What can hang from each mark
q297: q968
q868: q769 q856
q418: q180
q856: q868
q767: q968
q968: q856 q909
q501: q909
q289: q418
q909: q289 q501 q968
q180: q418

Every row comes from one small tree of marks. The marks that hang from a mark follow it in brackets, in the order of their numbers. Every link used is in the known rows. Which tree was each row made from?
Known rows
q767(q968(q856 q909(q289 q501))): 2.19	1.45	-3.30	-0.96	0.78	0.13	3.02	-3.09	-2.33	2.87	-1.36	0.98	-1.10	-1.88	2.12	-3.96	-1.58	0.91	-0.66
q856(q868): 2.13	1.19	0.12	-3.09	-0.44	1.56	1.90	-1.12	-1.25	0.11	0.60	-0.10	-1.49	-4.64	-1.01	-2.97	-1.36	-1.88	0.54
q501(q909(q289(q418(q180)) q968)): 2.23	1.31	-1.19	-4.50	0.22	2.29	0.00	-0.77	0.11	0.71	0.71	1.55	-3.15	-3.24	2.65	-0.25	2.75	1.82	0.10
q180(q418): 1.97	0.32	-0.18	-2.50	0.06	-0.28	0.34	0.98	-0.74	0.58	0.02	0.55	-0.66	-0.26	-0.58	0.18	-1.85	1.48	-0.42
q968(q856(q868) q909): 1.91	0.70	-0.67	-1.32	-0.63	0.14	2.97	-0.56	-1.79	3.32	-1.85	-0.67	-1.41	-2.96	0.28	-2.89	-3.13	-1.54	-0.49
q767(q968(q856(q868) q909(q289 q501))): 1.72	1.89	-2.77	-1.74	0.14	0.80	2.99	-2.97	-2.50	2.26	-1.03	0.84	-1.11	-3.29	1.29	-5.66	-2.17	0.11	-0.06
q501(q909(q289 q968(q856))): 2.18	0.85	-2.35	-3.57	1.30	2.09	1.52	-0.52	-0.29	2.01	-0.42	2.19	-3.34	-3.61	2.27	-0.32	2.69	1.15	-0.33
q909(q501): 2.40	0.44	-2.18	-1.44	-0.13	-0.13	1.88	-3.19	-1.20	0.93	0.91	0.62	-1.08	-3.83	1.31	-2.38	-0.57	0.11	-1.11
q968(q856 q909(q289(q418(q180)) q501)): 2.26	1.09	-2.69	-0.04	-0.43	0.41	0.97	-3.10	-2.00	4.00	-1.86	-0.30	-1.71	-2.57	4.24	-3.14	-2.35	1.41	-1.54
q909(q289(q418(q180)) q501): 2.53	1.64	-2.35	-1.45	-0.22	1.87	-0.59	-4.29	-1.48	1.00	0.61	0.36	-1.88	-4.26	3.90	-3.35	-0.38	1.85	-0.76
q868(q856): 3.56	1.08	-1.46	-1.14	0.94	0.67	3.79	-1.15	-0.63	2.49	-0.86	0.28	-2.28	0.05	0.33	0.63	-0.62	-0.02	-0.75
q767(q968(q909(q289(q418) q501))): 2.13	1.85	-1.88	-2.12	-0.05	0.59	1.83	-3.09	-2.35	1.12	-0.07	0.79	-0.66	-2.41	1.95	-3.73	-0.97	0.45	-0.24
q968(q909): 2.34	0.30	0.10	-1.13	-0.56	-0.94	1.96	-0.61	-1.14	1.97	-1.41	-0.23	-0.69	-2.31	0.65	-1.52	-1.89	-0.89	-0.92
q297(q968(q856 q909(q289 q501))): 1.84	1.63	-2.17	-1.17	-1.05	0.58	-0.10	-3.46	-1.95	2.88	-1.53	-0.29	-1.02	-5.51	5.41	-2.28	-0.57	-0.17	-1.71
q767(q968(q909)): 2.45	1.15	-0.92	-2.23	0.15	-0.59	3.11	-1.30	-1.59	1.26	-0.55	0.43	-0.47	-0.78	-0.10	-2.20	-1.50	-0.27	0.00
q501(q909(q289(q418) q968(q856(q868)))): 1.89	1.58	-1.59	-4.83	0.46	3.47	1.11	-0.57	-0.93	1.38	0.61	1.57	-3.51	-4.24	2.12	-0.69	2.51	0.35	0.34
q909(q289 q501 q968(q856(q868))): 1.90	1.86	-2.79	-2.09	-0.03	2.64	0.76	-2.49	-2.69	1.30	0.53	1.60	-2.62	-8.56	3.13	-4.12	1.23	0.07	-0.55
q297(q968(q909)): 2.07	1.32	0.21	-2.40	-1.65	-0.24	0.01	-1.69	-1.20	1.33	-0.72	-0.86	-0.40	-4.41	3.23	-0.52	-0.46	-1.32	-1.01
q868(q769 q856): 3.77	1.12	-1.13	-2.08	0.52	0.48	5.22	-1.28	-1.76	3.22	-0.97	-0.94	-2.15	2.11	2.00	-0.59	-1.50	1.05	-1.08
q501(q909(q289(q418) q968(q856))): 2.28	1.25	-2.03	-4.24	0.98	2.93	1.11	-0.61	-0.83	1.87	0.34	1.70	-3.48	-3.10	2.75	0.66	2.95	0.99	-0.15
q297(q968(q856 q909(q501))): 1.93	1.18	-1.88	-1.55	-1.52	-0.42	0.76	-3.01	-1.69	2.91	-0.91	-0.77	-0.74	-4.29	4.43	-1.16	-0.96	-0.58	-1.76
q289(q418(q180)): 3.18	1.15	-0.44	-2.66	-0.49	1.09	0.63	-1.74	-0.95	1.14	0.99	-1.14	-1.83	-0.70	1.59	0.47	-1.01	0.72	-0.05
q501(q909(q968(q856(q868)))): 1.83	0.63	-1.57	-4.61	0.21	1.40	2.63	0.12	-0.13	1.46	0.64	1.49	-2.99	-3.22	0.35	-0.35	1.84	0.02	0.09

Which tree is each row?
2.47	0.74	-2.92	-1.93	-0.16	0.48	2.19	-1.89	-2.18	1.89	1.20	0.97	-2.08	-5.28	2.35	-0.79	1.16	0.26	-1.22
q909(q501 q968(q856))
2.46	0.73	-1.70	0.11	0.72	0.54	1.88	-1.26	-1.94	4.11	-3.07	0.13	-1.72	-2.58	2.60	-2.09	-2.03	-0.05	-1.16
q968(q856 q909(q289))
2.23	1.55	-2.17	-1.94	0.04	1.81	-0.01	-2.51	-2.17	0.24	0.90	1.97	-2.02	-8.07	3.44	-3.03	2.18	0.61	-0.86
q909(q289 q501 q968)
2.60	0.99	-1.27	-2.69	0.14	1.52	3.85	-1.37	-2.41	2.87	-0.44	-1.07	-2.08	-1.74	0.95	-2.54	-2.29	-0.60	-0.20
q968(q856(q868(q769)))
1.96	1.68	-0.65	-1.53	-0.39	2.20	1.47	-1.27	-2.64	3.23	-1.91	-0.62	-1.92	-3.89	2.05	-3.21	-2.46	-1.17	-0.25
q968(q856(q868) q909(q289(q418)))
2.37	1.62	-1.19	-1.86	0.63	0.35	2.21	-1.76	-1.82	1.29	-1.18	0.91	-0.79	-1.98	0.92	-3.29	-1.14	0.20	0.08
q767(q968(q909(q289)))
1.44	1.19	-2.18	-0.49	-0.54	0.81	1.77	-2.74	-2.19	3.20	-2.01	0.32	-1.50	-5.53	2.44	-5.79	-2.76	-0.47	-1.00
q968(q856(q868) q909(q289 q501))
1.77	1.17	-1.93	-4.16	0.79	2.66	1.56	-0.44	-0.40	1.48	-0.17	2.08	-3.35	-4.75	1.66	-1.76	2.27	0.51	0.14
q501(q909(q289 q968(q856(q868))))
2.01	2.37	-2.40	-2.94	-0.44	3.68	0.21	-2.63	-3.37	1.16	1.42	0.95	-2.77	-7.89	3.74	-2.85	1.48	-0.12	-0.31
q909(q289(q418) q501 q968(q856(q868)))
1.71	1.72	-0.99	-1.76	-1.61	0.35	-0.95	-3.38	-1.54	1.24	-0.85	-0.10	-0.48	-6.43	4.91	-2.86	-0.13	-0.44	-1.45
q297(q968(q909(q289 q501)))
2.62	1.95	-3.10	-1.93	-0.23	2.43	-0.30	-2.95	-2.50	1.98	0.90	0.71	-2.90	-5.75	4.99	-1.76	1.39	1.95	-0.89
q909(q289(q418(q180)) q501 q968(q856))
2.00	1.18	-1.07	-0.99	-0.83	0.61	0.38	-2.81	-2.13	1.78	-0.84	0.24	-0.91	-4.41	3.24	-3.42	-1.29	0.03	-1.24
q968(q909(q289(q418) q501))
1.42	1.59	-1.32	-2.30	-2.15	0.26	0.77	-2.96	-1.86	2.28	-0.57	-0.92	-0.77	-5.76	3.60	-2.82	-1.48	-1.38	-1.16
q297(q968(q856(q868) q909(q501)))
1.51	0.63	-1.83	-0.97	-1.14	-0.39	2.94	-2.17	-1.96	3.17	-1.21	-0.30	-1.13	-4.03	1.12	-4.41	-3.18	-0.94	-1.06
q968(q856(q868) q909(q501))
1.88	0.81	-1.42	-0.30	-0.48	-0.20	0.81	-2.72	-1.57	1.90	-1.56	0.77	-0.76	-4.85	2.75	-4.43	-1.55	0.21	-1.41
q968(q909(q289 q501))
1.86	1.26	-1.02	-0.84	-0.05	1.37	1.81	-1.18	-2.12	3.35	-2.67	-0.06	-1.78	-4.37	1.57	-4.19	-2.72	-1.00	-0.42
q968(q856(q868) q909(q289))
2.09	0.68	-2.87	0.45	0.18	0.03	1.80	-2.82	-2.03	3.97	-2.43	0.50	-1.46	-3.64	3.39	-3.70	-2.08	0.54	-1.75
q968(q856 q909(q289 q501))
2.24	0.30	-2.03	-4.01	0.69	0.91	2.64	0.06	0.03	1.97	0.39	1.58	-2.97	-2.12	0.99	1.01	2.26	0.65	-0.39
q501(q909(q968(q856)))
1.93	0.64	-1.39	-5.09	-0.02	1.30	3.41	0.07	-0.65	1.86	0.59	0.87	-2.92	-2.19	1.19	-0.95	1.42	0.53	-0.08
q501(q909(q968(q856(q868(q769)))))
2.10	1.50	-1.55	-2.36	0.07	0.23	3.94	-1.34	-2.13	2.32	-0.91	0.03	-1.06	-1.26	-0.39	-3.33	-2.45	-0.76	0.34
q767(q968(q856(q868) q909))
1.98	1.16	-2.37	-2.69	-0.79	1.12	2.17	-1.79	-2.34	1.25	1.50	0.80	-2.13	-6.72	1.51	-2.45	0.60	-0.55	-0.62
q909(q501 q968(q856(q868)))
2.22	1.00	-1.44	-3.82	0.98	2.51	0.85	-1.65	-0.03	1.09	0.07	1.43	-2.67	-1.87	1.90	-0.67	1.53	0.84	-0.05
q501(q909(q289(q418)))
